Each row was made from one walk, in order. Every step used is in the known rows, and no mark comes twice. Write each row's walk.
Known rows:
x, k: [  1   8 -26  11 -10  -3   7   8   6   0 -13 -13  -7  13  -3   1 -12  -9
   3   8 -13   0   9  -6  -4   4  -1  12   2   1  -7   3  16]
c, w, f, k, u, l: [ -1  -3   3   8 -14   4 -14  -1   2 -11 -11 -19  -1   6   2   4 -12  -9
   2  10  -3  -1  27   1  -1  16   3   5  -8  -7  -4   4  25]
e, w, u: [  4  -4  -8   4 -12  -6   7   3   7  -1  -5 -15  -7  11  -5  -2 -12  -8
  11   1  -4   4  14  -2 -19  13   7   8  -7   0   4   5  26]
r, d: [  1  -2 -26   9 -17  -4   0  12   8   1  -3 -16  -5  16  -8  -2  -7  -6
  10  11 -11  -1   6  -5  -6  13  15   6   6  -1 -10  15   5]
g, d: [  8  -1 -18   8 -11  -6   4  13   5  -5   0 -11  -5  21  -1  -3 -16 -13
   8   7 -13   0   9   0  -2  15   4   9   9   1  -5   6  -4]
l, f, k, c: [ -5   1  -2   1  -8  -1   6  -5   8  -1 -11 -16  -8  11  -9   0 -16  -7
   5   9  -4  -8   9   4   0   8  -6  15   1  -1  -7   5  -4]
f, k, u: [  1   5  -6  10 -11  -3   1   3   8  -7  -3 -15  -9  17   0   0 -15  -4
   4  16  -6  -5  10   2  -3   7   3  17   2  -3  -4   9  18]
c, w, u, l, f, k: [  3  -4   4  -3 -17  -2  -8 -17  -4  -9 -19 -20  -6   3  -5   5  -5  -6
  -1   6  -4  -6  22  -2 -11  10   0  11  -9 -11  -3   3  17]
w, f: [  1  -2 -13   9  -6  -6  -4  11   2   4 -12 -17  -4   9 -10   1  -9 -14
   7   4  -9   6  13  -5  -4  14  -1   1   0   4 -10   9  -2]
r, k, f: [  5   1 -11   0  -9  -2  -9   7  12  -3  -9 -16  -2  20  -4  -1 -14  -3
   7   8  -8  -4   9  -4 -12   9  -3   9   1   2  -6  12   2]
m, k, u: [ -4   3  -6  12  -7  -1   7   7  14  -9   2 -13  -4  21  -5   4 -19 -10
  17  11 -14  -2  12  -4   3   9   1  15   0  -2  -2   8  30]
l, f, k: [  2   4  -8   2  -8  -3   1  -6   4  -3 -14 -22  -8  11  -9   3  -8  -6
   1   9  -7  -6   8   3   0   7   1  13   0  -1 -13   4  -9]
x, k, u, l, f: [  5  -3  -7   9 -19  -9  -5  -4   7  -5 -19 -17   4  10  -2   9 -19 -21
   5   8  -8  -1  14  -7   4   1   1  16   7  -9  -6   7  12]
l, f, k, c, w, u: [ -6  -2   5  -6  -9   3   6 -11   5  -5 -10 -18 -12   5  -6   4 -15   0
   4   7  -2 -10  20   2  -8  17 -10  15 -12  -8   4  -1  20]
k, c, w, u: [ -6  -2  -6   0 -11  -2   9   5   2  -3  -2  -9  -9  11  -2   0 -18  -5
   9   6  -6  -1  19  -6 -13  18 -10   9  -8  -3   5   3  36]
u, l, f, k: [  1  -2  -2   4 -15  -6 -11 -11   0  -4 -20 -20  -2  10  -7   0  -7 -13
   0  10  -8  -3  11  -2  -2   2   4  13   4  -5 -13   9 -10]
m, k, f: [  2   3  -6   4  -9  -2  -1   5   8  -2  -5 -17  -4  21  -8   2 -14  -8
  14   3 -16  -4   9  -6   3  11   0  16  -4   5  -2   5   9]
w, f, k, c, l: [-16  -5   2  12 -13  -1  -5   4  10   4 -13  -7 -10   5  -3  -2 -10  -7
   6   6 -13  -2  16  -4  -2  14  -5   8  -3   2  -4  -3  11]
e, w, u, l, f: [  7 -10   3   1 -21 -13  -5 -10   1  -1 -17 -20   1   6  -8   1 -14 -17
  10  -3  -3   5  17  -3 -15   9  10  10  -3  -5  -1   9   9]
e, w, u, l, f, k: [  6  -8   7   2 -20  -8  -6 -18   3  -4 -19 -22  -5   3  -5   2 -11 -10
   5   1  -2  -3  18   2 -13   8  11  15  -8  -8   2   5  11]
r, d, g: [ -5   2 -27   6 -15 -13   4  13   2   2  -2 -15  -6  16  -4  -2  -5 -10
   9   8   2   0   7  -5 -16  11  16  10  13   1  -9  22   3]
c, l: [ -5  -2 -10  10 -17  -7  -2  10   7   3  -7  -8  -4  15  -4  -2  -7  -6
  10   5 -19   6   6  -6  -9   6   0   7   8   2 -10   4  11]
w, u, l, f: [  2  -7  -2   4 -18 -17  -6 -10  -4   2 -22 -18  -2   6  -9   3 -12 -17
   7   3  -6   4  14 -10 -10   8   0  13   1  -8  -8  12   2]
u, w, f, k, c: [ -6   5   1   8  -4   8  -2   2  16   0 -10 -15  -6  10  -3   4 -18  -8
   6   7  -6  -3  22   1  -6  17  -8   7  -7   1  -5   8   5]
l, f: [  5  -1 -12   2  -9  -8   2   3   4   0 -10 -21  -3  15 -13   2 -10 -11
   7   4  -9   3   7  -3  -4   8  -3   6   5   0 -13   8 -11]
d, g: [ -4   8 -20   6  -9 -15   7  10  -3   0  -4 -11  -6  17   0  -5  -8 -10
   8   4   1   6   5  -4 -16   7   0  10   9   5  -9  16   3]

Write each row's walk:
[  5   2   1   5 -10  -4   0  -5  10  -6  -8 -22  -7  13  -6   5 -15  -8
   5  12  -3  -5  10   5   4   7   2  15   2  -6  -6   8   6] -> l, f, k, u
[ -5   2 -10   0  -8   5   7  11   5  -7   2 -10  -4  16  -3  -3 -16  -5
   9   5  -8   3  15  -2  -7  14 -10   3   0   2  -3   4  22] -> k, c, w
[ -4  -9   4  -4 -19  -6  -1  -9  -4  -3 -13 -14  -1   6  -6   4 -18 -12
   8   1  -4   0  23  -7 -10  14  -8   9  -5  -8   1   7  19] -> k, c, w, u, l, f
[  0   0  -1  11 -19  -7  -9  -2   4  -8 -10 -12  -1  15   3  -1 -16 -11
   3  16  -6  -2  13  -5  -3   5   5  19   3  -7  -6  13  20] -> f, k, u, l
[-16  -5   5   7 -11   0   4  -2  16   0  -6 -10  -5  12  -9   4 -16 -10
  18   0 -21  -6  12  -6   1   7  -5  10   3   0  -3  -3  12] -> m, k, c, l, f
[  1   0  14   8 -14   1  -6  -6  24  -5  -7 -18  -2  15   1  10 -16  -5
   7   6 -10  -2  17   3  -3   6  -1  11   5  -8  -5   3   9] -> c, l, f, k, u, w
[ -5  -2   6  -4 -15   4  -5 -10   2 -10 -12 -17  -2   6  -3   1 -14  -8
   3   8  -3  -6  20   1  -1  10  -6   9  -1  -5  -5   2   7] -> u, l, f, k, c, w
[ -6  -3   2   2 -15  -5  -4  -9   4  -2 -17 -15  -1   7  -6   0 -16 -12
   4   9  -6  -7  13  -1   0   5  -3  17   2  -5  -9   9  -4] -> u, l, f, k, c
[  5  -5  -8   7  -7  -3  -3   8   9   0  -6 -21  -1   8  -9  -1 -11 -12
  12  -2  -6   8  16   1  -8  19   8  -4  -5   6  -5   4   5] -> e, w, f
[ -8   1  -3   0  -9   5   8  -2   2  -8  -5 -11 -16   8   0   1 -13   0
   3  11  -4  -8  21   0 -13  17  -9  15 -13  -4   6   0  37] -> f, k, c, w, u
[  0   3   0   6  -6   6  -4   5   7 -10  -4 -22  -8   7  -2   7 -10  -4
   2  11  -2  -1  23   3   0  20   0   3  -9  -5  -4   0  27] -> c, w, f, k, u
[-11  -1   8  11 -11   7  -5   5  20   3 -10 -10  -5   7   0   4 -15  -7
   8   5 -13   1  22  -3  -9  15 -10   5  -3   0  -3   2   8] -> u, w, f, k, c, l
[  4   8   1  11  -9   4   0   2  21  -7  -1 -17  -4  20   3   6 -20  -4
   6  13  -6  -1  17   2  -6  10  -1  14   0  -5  -6  13  20] -> f, k, u, w
[ -6   4 -16   6  -4  10   5   7   6  -4 -12 -13  -6   4  -3   5 -15 -10
   5   3  -8  -2  23  -5  -1  19 -10   3  -9   1   0  -6  25] -> x, k, c, w, f
[ -6  -6   6   2 -19  -9  -4 -14  -1   0 -21 -14  -9   3  -6   2 -17 -13
   4   9  -5  -9  17  -6  -8   8  -3  23  -6  -9  -1   8   9] -> w, u, l, f, k, c
[  4  -3   2   8  -9   2  -2   3  12  -8  -4 -22  -4   8  -2   3 -13  -8
   8   7  -1  -1  18   9  -3  17  11   7 -10   0   0   4  23] -> e, w, f, k, u
[ -9  -7   3   3 -15  -9   1   3  10   6  -7  -8  -2  11  -8   1 -16 -10
  13   2 -14   2   8  -5  -3   6  -8   8   9   0  -8   1   0] -> k, c, l, f
[  1  -6   1   4 -18  -9  -8 -16  -4  -1 -25 -18  -8   4  -8   4  -9 -12
   0   7  -6  -6  15  -3  -8   7   1  20  -5 -10  -5   8   4] -> w, u, l, f, k
[  4  -9  -3   6 -20 -11  -3  -3   1  -3 -11 -14   0  10  -2  -4 -13 -12
  10   1  -6   8  16  -7 -19  11  12  11  -5  -4   2   9  23] -> e, w, u, l
[-16  -2  -3   9 -15  -3   4   5  10   0  -8  -4 -10  13   1  -5 -12  -3
   6  11 -15  -4  10  -1  -8   6  -5  15   2   0  -1  -2  16] -> f, k, c, l
[  9   7   9   6  -6   1  -2  -7  20  -7  -7 -23   0  18  -3  10 -20  -5
   5  10  -4  -4  17   5   0   8  -1  13   1  -7  -7  12   4] -> l, f, k, u, w
[-12  -8   1   4 -13   1  -3   1  19  -1 -11  -9  -4  12  -4   2 -17  -9
  12   7 -13  -4  12  -3 -10   6  -7   4   5  -3  -7   3   2] -> r, k, c, l, f
[  2   6  -3  12  -4   7  -6   2  15  -2 -13 -21  -5  10  -5   5 -10  -6
   2   6  -9  -1  20   1  -5  15  -2   4  -5   2 -10   9   0] -> u, w, f, k
[  0   3 -10   3  -4   9  -4   1   4  -9  -9 -22 -10   6  -5   2  -3  -2
   0   8  -6  -3  19   3  -3  19  -3   0 -10   1  -7  -2  12] -> c, w, f, k
[ -4  -3   1   5 -16  -5  -4  -6  10  -1 -15 -16  -8   8  -7   2  -3  -4
   3   4 -14  -3   8   1  -3   3   1  11   5  -2  -8  -2  -3] -> c, l, f, k
[  7   2   2  12  -6  -2  -5  12  17  -1  -5 -20   2  14  -3   9 -22 -13
  10   5  -6   8  21  -4  -4  20  -2   2   0  -3  -8  15  11] -> k, u, w, f
[ -7   5  -8  -1  -8   7   8   4   7  -9   0 -12  -9  12   0  -3 -12   1
   3  11  -6  -5  16   2  -5  15  -8   9  -7   0  -2   1  23] -> f, k, c, w
[ -9  -6  -1   1 -18  -5   0  -1  -4  -4  -9  -6  -2   9   0  -2 -18 -10
   8   7  -7   2  22 -12 -14  16  -8  11  -5  -7   3   6  35] -> k, c, w, u, l
